In the rows, 128 means zero.
Known rows, with every step that occurs:
lika, gose, larosi: [130 105 111 112  88 121  98 133 102  97  82 212 102 136 148 116 125 115
 130 123 181 138 112 178 148  61 124 126 113  94]
gike, mimiz, zudasol, sopada, sasot, larosi, gose: [114 103 116 112 118 119 103 115 109  97  77 142  91 120 101 106 107 139
 120  84 161 137 133 178 109  45  96 128 122  87]
zudasol, mimiz, gike: [133 109 106 121 115 121 100 123 104  89 125 172  92 151 127 107 101 185
 121 112 147 150 113 179  86  59 113 120 117  57]
larosi, gose: [138 109 125 124 113 118  88 137 104  95  99 161  85 130 116 108 108 135
 123  95 165 142 144 173 127  89 140 121 119  75]
sasot, sopada, zudasol, mimiz: [133 119 108 113 108 120  85 122 105  87 130 175  94 137 126 100 105 134
 124 108  85 143  86 167 122  87  85 117 121  74]
gose, vosa, zudasol, sopada, sasot, fotur: [139 137 124 111  81 119  94 138 119  89 111 191 101 130 105 104 114 109
 118  99 153 125 131 184 130  83  99 119 116  92]
zudasol, sopada, sasot, larosi, gose, vosa: [129 123 130 122  93 118  86 134  93  96 108 185  98 121 104 115 111 107
 117 109 110 129 131 179 118  55 112 119 113  75]
sopada, sasot: [122  88 103 113  92 127  85 127 109  97 126 149  95 121 126 119 123 137
 117 116 131 133 115 166  96  56 101 114 114  78]
fotur, sasot: [134  98  98 112 102 116 100 106 122  96  77 177  95 146 135 105 118 106
 124 121 160 138 105 173 101  97 118 122 122  77]
lika, gose, vosa, zudasol, sopada, sasot: [137 124 113 110  81 123  87 149 105  95  99 209 102 129 132 131 124 124
 130 104 169 132 118 178 146  71 106 128 115  87]
vosa, gose: [137 106 117 127 108 124  91 146 107  94 119 172  94 119 111 108 111 118
 126  82 178 140 124 176 123 106 131 119 119  77]
larosi, sasot, sopada, zudasol, mimiz: [129 113  91 121  96 115  88 111 119  99 115 181  84 136 123 117  99 106
 120 118 165 139 107 167 106 102  99 113 128  77]
mimiz, gike: [130 103 105 119 107 127  97 113 112 104 111 154  94 123 130 103 109 176
 121 129 128 153 153 182 100  69 125 123 116  56]
sasot, fotur: [141 106 125 121 107 128  93 125 106  99 109 147 100 116 118  79 111 124
 118 127 139 135 140 174 100  86 120 108 113  68]
vosa, gose, fotur, sasot, sopada, zudasol: [141 110 108 125 108 130  88 157 109  98 103 170  93 128 123  88 112 130
 128  73 202 148 110 175 106  67 113 122 127  60]
mimiz, zudasol, vosa, gose: [130 121 125 125  87 124 101 123 112 103 112 162  92 144 119 103 121 129
 124  72 208 128 113 183 116  96 114 133 126  78]
sopada, zudasol, vosa, gose, fotur, sasot, larosi: [140 110 125 114  76 120  85 146 100 102 118 203  87 142 128  79 106 104
 121  64 174 151 101 179 125  67 104 122 125  68]
zudasol, vosa: [135 119 127 128  71 112  86 114 103  94 118 202  96 134 128  89 118 104
 116 120 173 133 104 183 149 104 118 120 118  90]
zudasol, sopada, sasot, fotur: [135 116 124 126  93 128  86 131 104  98 114 144 107 105 104 108 118 135
 120 130  73 125 120 177  94  53 108 113 111  61]
lika, gose, larosi, sasot, sopada, zudasol: [129 108 101 112  84 121  94 130 107 101  84 212  96 140 150 122 118 103
 131 120 188 140 109 174 148  64 116 124 119  90]
fotur, sasot, sopada, zudasol, vosa, gose, lika: [136 110 100 119  95 118  90 114 115  93  84 173  93 154 140  96 116 102
 127 108 149 140  87 168 142  85 110 125 128  67]
sasot, sopada: [129 120 107 120 109 119  85 107 106  90 113 170  98 123 126 101 115 115
 122 137 112 134 109 170 137 107 102 118 119  85]
lika, gose, vosa, zudasol, mimiz: [139 124 112 109  89 119  92 147 105  91 101 222  98 142 137 124 118 128
 130  98 198 137 113 178 145  81 108 127 117  92]
vosa, gose, fotur: [138 109 117 130 106 129  88 160 106  99 112 173  95 111 114  89 112 140
 124  79 216 144 126 180 106  69 121 120 121  68]
lika, gose, vosa: [134 114 115 114  91 121  92 137 105  96  94 230 100 122 143 117 119 117
 128 116 171 139 121 177 149  93 120 126 114  95]
vosa, zudasol, sopada, sasot: [138 127 112 110  81 121  83 137 115  95 117 138 102 130  97 126 121 139
 123  99 134 123 116 181 108  58  88 121 119  72]
gose, larosi, sasot: [122 106 103 117  81 111 109 106 125  97  84 206  92 145 129 106 111  80
 116 127 217 131 123 181 127  75 123 116 119 106]

Rows:
[141 110 117 125 112 123  89 147 107 100  77 161  85 136 125  91 111 147
 124  91 214 148 138 175 103  52 132 124 124  61] | larosi, gose, fotur, sasot
[131 115 109 111 103 122  83 117 109  93 122 170  95 123 126  97 109 122
 124 115  78 142 100 168 130  96  90 118 121  78] | sasot, sopada, zudasol
[135 109  94 109 108 118  95 110 116  89  91 176  93 161 138 103 112 111
 127 111 123 143  81 167 110  90  98 122 127  69] | fotur, sasot, sopada, zudasol, mimiz
[116 103 112 114 104 116 105 103 120  94  83 158  94 123 114  92 111 136
 119  94 186 137 115 181 125  75  94 128 124 100] | gike, mimiz, zudasol, vosa
[118 102 112 114 115 125 105 112 120  97  81 127  99 109 102  99 111 151
 121  99 136 134 124 178  97  49  90 124 120  84] | gike, mimiz, zudasol, sopada, sasot, fotur
[137 134 114 108  91 115 101 132 120  84 116 209  94 153 116 106 106 133
 118  89 190 137 127 185 127  87 101 123 120  92] | gose, vosa, zudasol, mimiz, gike
[132 107 118 123  99 121 102 144 109  90 105 190  96 136 118 102 114  97
 125  84 202 137 119 181 141  85 135 120 117  91] | vosa, gose, larosi
[122  91 116 112 100 121  82 135  85 101 119 162  84 141 123 115 114 108
 114  95 174 138 142 165 109  43 111 115 116  75] | sopada, sasot, larosi, gose
[129 109 133 115 112 110  89 128  79 102  99 196  80 144 117  96 100  86
 114  91 199 144 160 175 129  77 128 118 117  82] | sasot, larosi, gose
[139 123 127 137  70 117  93 132 101  94 113 202  93 150 124  87 115  75
 119  97 243 132 113 185 163  96 138 118 121  87] | zudasol, vosa, gose, larosi, sasot, fotur
[135 104 107 114  97 124  88 143  94 108  73 205  97 131 151 101 122 132
 129 115 223 147 119 176 111  39 110 127 120  68] | lika, gose, fotur, sasot, larosi
[123 119 124 117 102 126 100 124 106 108 101 139  93 134 106 120 118 142
 123  83 141 124 132 179  83  52 103 131 121  65] | mimiz, zudasol, sopada, sasot, larosi, gose
[112 102 112 110 114 119 104 108 113  98  80 148  96 115 103 104 109 136
 119  93 150 135 125 179 104  47  86 126 121  91] | gike, mimiz, zudasol, sopada, sasot, larosi
[128 110 100 117  87 119  96 125 105 100  80 212  97 141 149 123 121  99
 130 132 206 136 113 175 151  70 122 124 118  94] | lika, gose, larosi, sasot, sopada
[134 109 113 129  97 123 102 142 112  96 101 182  92 139 116 102 109  85
 124  88 234 136 132 179 132  88 140 115 120  85] | vosa, gose, larosi, sasot, fotur
[136 102 111 107 101 124  95 135 112  95 132 174  89 140 126 100  97 178
 123  83  94 158 102 175  84  54  96 119 119  56] | sopada, zudasol, mimiz, gike
[138 107 101 113  97 129  84 146 102 105  80 192  98 127 154 102 123 148
 133 114 183 149 103 173 114  43 101 128 122  63] | lika, gose, fotur, sasot, sopada, zudasol
[130  90 111 116  97 134  86 133 103 100 126 127  97 121 125 103 121 136
 116 121 133 132 128 165  88  49 105 108 112  65] | sopada, sasot, fotur
[128 111  92 120  93 116  87 108 122 103 111 177  85 126 123 115 102  98
 119 123 160 139 118 167 113 108 102 114 127  80] | larosi, sasot, sopada, zudasol
[129 117 128 123  96 119  84 133  91  99 109 168  98 119 103 117 113 116
 118 112 103 129 129 177 109  49 112 119 113  67] | zudasol, sopada, sasot, larosi, gose
[136 118 129 139  73 115  84 130 102  93 112 189  95 131 125  89 116 111
 120 100 209 133 107 181 170  87 132 123 121  80] | zudasol, vosa, gose, lika
[129  99 106 107 104 110 100 104 103 101  75 198  90 159 134  97 111  73
 118 113 188 140 121 174 107  86 115 121 122  80] | fotur, sasot, larosi
[135 136 119 109  79 116  94 134 121  87 110 201 100 130 106 112 114 109
 118  96 153 125 125 184 134  86  97 122 117  98] | gose, vosa, zudasol, sopada, sasot
[132 113 104 126 101 123 101 143 110  93 113 187  89 153 122 110 103 110
 127  78 210 146 117 178 132  73 129 120 124  74] | vosa, gose, larosi, sasot, sopada, zudasol, mimiz, gike
[137 109 125 112  71 118  85 129 111  98 128 195  92 128 127  87 109 120
 120  88 112 146  96 178 128  85 100 119 120  79] | sopada, zudasol, vosa
[139 129 119 111  87 118  82 144 102  96 112 143  94 140  96 125 116 127
 122  86 158 126 132 180 116  51  96 122 120  70] | vosa, zudasol, sopada, sasot, larosi, gose
[130 115 118 124  90 123  85 127 108  96 114 159 105 105 105 120 119 136
 121 127  71 126 110 178  99  58 104 118 112  70] | zudasol, sopada, sasot
[141 112 104 127 114 132  91 159 105  97 109 166  91 140 126  90 108 155
 129  71 205 154 110 177  98  52 114 124 127  47] | vosa, gose, fotur, sasot, sopada, zudasol, mimiz, gike
[140 110 126 117  75 121  84 144 107  97 133 193  91 129 122  90 108 116
 123  69 133 148  98 178 134  91 108 121 121  75] | sopada, zudasol, vosa, gose
[115 105 116 114 118 122 101 122 109 100  74 142  92 116 103  96 107 149
 120  83 179 139 134 179 100  26  90 128 123  83] | gike, mimiz, zudasol, sopada, sasot, larosi, gose, fotur
[131 111 132 117 111 113  87 138  78 105  95 195  81 139 119  84 101 101
 113  89 227 147 161 177 117  50 121 119 119  76] | sasot, larosi, gose, fotur
[132 105 108 114 101 119  94 127 104 106  76 192  93 135 134  72 113 120
 116 111 228 146 124 180  82  36 100 120 123  69] | gose, fotur, sasot, larosi
[142 128 116 112  84 124  84 140 113  96 117 128 102 129  97 118 121 138
 122 100 135 122 123 180 104  54  90 118 118  66] | vosa, zudasol, sopada, sasot, fotur
[140 113 105 117  87 127  82 145  98 105  83 201  98 134 156  97 125 141
 132 113 195 148  96 175 128  45 103 129 123  64] | lika, gose, fotur, sasot, sopada, zudasol, vosa
[132 101 117 133 101 122  89 140 113  95 101 160  95 112 116 103 111 136
 124  94 188 136 126 173 140  72 133 121 120  71] | vosa, gose, lika
[138 113 100 115  98 119  91 117 112  92  92 179  93 158 137  98 116  93
 128 102 145 141  86 169 133 102 109 124 128  69] | fotur, sasot, sopada, zudasol, vosa, gose
